Every row comes from one small tree of marks. Brackets hold a mark, then the marks that hang from it, in the order of their numbers. Every link used is in the known rows. Which tree was each row made from?
Known rows:
[K337 [K332 K664]]: [-0.11  0.14  0.18  0.01 -0.20  0.09  0.12  0.09 -0.01 -0.50  0.06 -0.08
 -0.07  0.23  0.03  0.14]
[K144 [K664 K305]]: [ 0.03 -0.36  0.00  0.03 -0.21  0.09  0.27  0.31 -0.52  0.16 -0.04 -0.06
  0.36 -0.04  0.27  0.21]
[K503 [K332 [K664 K305]]]: [ 0.03  0.13 -0.04  0.03 -0.02  0.06  0.24  0.16 -0.22 -0.49 -0.09 -0.03
  0.35  0.14  0.24  0.27]
[K332 K664]: [ 0.02  0.03  0.30 -0.06 -0.15  0.05  0.25  0.00 -0.01 -0.47 -0.04  0.08
  0.18  0.04 -0.06  0.20]
[K664 K144 [K332 K337]]: [ 0.13 -0.49 -0.10  0.09 -0.16 -0.05  0.03  0.18 -0.23 -0.36 -0.22 -0.14
  0.47  0.18  0.14 -0.06]
[K503 K332]: [ 0.02  0.30 -0.03  0.10 -0.09  0.10 -0.18 -0.12 -0.03 -0.28 -0.05 -0.20
  0.13  0.24  0.04  0.32]
[K332 [K337 K144]]: [ 0.05  0.00  0.37 -0.03 -0.16  0.34 -0.11 -0.02 -0.01 -0.32 -0.57 -0.10
  0.46  0.40 -0.16  0.33]
[K305 [K337 K144] [K664 K332]]: [ 0.18 -0.20  0.39  0.25  0.03  0.79 -0.57 -0.24  0.06  0.07 -0.29 -0.15
  0.11  0.19 -0.24 -0.07]
[K305 [K337 K144 K332] K664]: [-0.06 -0.08  0.45  0.21 -0.05  0.72 -0.74 -0.16  0.07  0.17 -0.41 -0.27
 -0.13  0.49 -0.32  0.15]
[K664 [K144 K337] K305 K332]: [ 0.21 -0.53 -0.44 -0.02  0.00  0.05  0.13  0.36 -0.37  0.11 -0.22 -0.11
  0.46  0.30  0.37  0.09]
[K503 [K332 [K664 K144 K305]]]: [ 0.00 -0.28 -0.33 -0.02 -0.13 -0.06  0.21  0.15 -0.23 -0.42 -0.17  0.13
  0.63  0.23  0.25  0.27]
[K503 [K332 [K337 K144] K664]]: [-0.01  0.32  0.30 -0.16 -0.20  0.27 -0.09 -0.09 -0.04 -0.80 -0.45 -0.13
  0.58  0.28 -0.29  0.40]
[K305 [K664 K144 K332]]: [ 0.05 -0.62 -0.06  0.29 -0.28  0.16 -0.16 -0.03 -0.07 -0.13 -0.02  0.12
  0.06  0.12  0.14 -0.25]
[K664 K305 K332]: [ 0.21 -0.21 -0.12  0.27  0.03  0.23  0.27  0.23 -0.19 -0.12  0.03 -0.06
  0.20  0.13  0.50 -0.09]
[K664 [K144 [K337 K332]] K305]: [-0.01 -0.42 -0.40 -0.07 -0.09 -0.02 -0.05  0.43 -0.35  0.21 -0.36 -0.24
  0.21  0.61  0.29  0.31]
[K144 [K337 K305 [K332 K664]]]: [-0.07  0.23  0.38 -0.41 -0.14  0.32  0.14  0.26 -0.29 -0.25 -0.35 -0.21
 -0.19  0.38 -0.13  0.37]
[K305 [K664 K144 [K332 K337]]]: [ 0.03 -0.72  0.12  0.21 -0.25  0.03 -0.16  0.16 -0.27 -0.31 -0.29 -0.09
  0.21  0.09  0.04 -0.25]
[K144 K664]: [-0.03 -0.15  0.13 -0.03 -0.31  0.07  0.08  0.07 -0.35  0.02  0.06 -0.10
  0.23 -0.09 -0.03  0.23]

Write each row's tree:
[ 0.15 -0.27 -0.14  0.10 -0.27  0.58  0.19  0.13 -0.31  0.06 -0.01  0.05
  0.56  0.05  0.33  0.04]
[K337 [K144 [K664 K305 K332]]]
[-0.02  0.00 -0.23 -0.32 -0.18 -0.14 -0.09  0.05 -0.22 -0.39 -0.23 -0.11
  0.46  0.27 -0.20  0.47]
[K503 [K332 [K664 [K144 K337]]]]
[-0.09 -0.01  0.47 -0.14 -0.15  0.46 -0.28  0.21 -0.33  0.13 -0.49 -0.30
 -0.55  0.47 -0.12  0.21]
[K144 [K337 [K305 K664] K332]]
[-0.04  0.02  0.59 -0.02 -0.13  0.33 -0.23  0.09 -0.38 -0.32 -0.63 -0.28
 -0.10  0.23 -0.15  0.19]
[K503 [K332 [K337 [K305 K664]]]]
[ 0.07 -0.27  0.34 -0.07 -0.03 -0.08  0.45  0.44 -0.38 -0.53 -0.39 -0.07
  0.46  0.07  0.15  0.17]
[K332 K337 [K664 K305]]
[ 0.13 -0.05  0.22 -0.11 -0.37  0.86  0.13 -0.08 -0.27  0.02 -0.13  0.10
  0.33  0.11  0.03  0.13]
[K337 [K144 [K664 K332]] K305]
[-0.02  0.16  0.37 -0.06 -0.03  0.59 -0.33 -0.13  0.12 -0.23 -0.28 -0.17
  0.22  0.41 -0.33  0.32]
[K305 [K337 K144 [K332 K664]]]
[-0.02  0.18  0.36 -0.29 -0.36  0.61 -0.11  0.01 -0.49 -0.20 -0.58 -0.22
  0.53  0.25 -0.23  0.50]
[K503 [K332 [K337 [K144 K664] K305]]]
[-0.05 -0.15  0.00 -0.15 -0.24 -0.21  0.01  0.10 -0.27 -0.74 -0.31 -0.12
  0.62  0.18 -0.12  0.29]
[K503 [K332 K337 [K664 K144]]]
[ 0.01 -0.18  0.82 -0.08 -0.26  0.72 -0.16  0.01 -0.16 -0.16 -0.87  0.03
  0.09  0.40 -0.25  0.20]
[K332 [K337 K144 [K305 K664]]]
[-0.03  0.07  0.35 -0.01  0.06  0.22 -0.20  0.06 -0.08 -0.23 -0.08 -0.32
  0.00  0.20 -0.22  0.21]
[K305 [K337 [K332 K664]]]
[ 0.02  0.23  0.37 -0.13 -0.08  0.26 -0.04  0.10 -0.35 -0.37 -0.56 -0.33
  0.17  0.32 -0.05  0.38]
[K503 [K332 [K337 K305]]]
[ 0.15 -0.26  0.32 -0.03  0.23  0.20  0.13  0.21 -0.26 -0.08 -0.29 -0.11
  0.40  0.06  0.01  0.24]
[K332 [K664 [K305 K337]]]
[-0.04  0.04  0.07  0.03 -0.19  0.49  0.19  0.16  0.01 -0.36 -0.26  0.11
  0.28  0.49  0.21  0.23]
[K337 K144 [K332 [K664 K305]]]
[-0.10  0.09  0.27 -0.17 -0.45  0.79 -0.04  0.01 -0.25  0.11 -0.28 -0.03
  0.09  0.41 -0.07  0.35]
[K337 [K144 K664] K305 K332]
[ 0.05  0.05  0.72 -0.34 -0.22  0.58  0.25  0.05 -0.13 -0.54 -0.73  0.13
  0.46  0.35 -0.28  0.37]
[K332 [K337 K144 K305] K664]
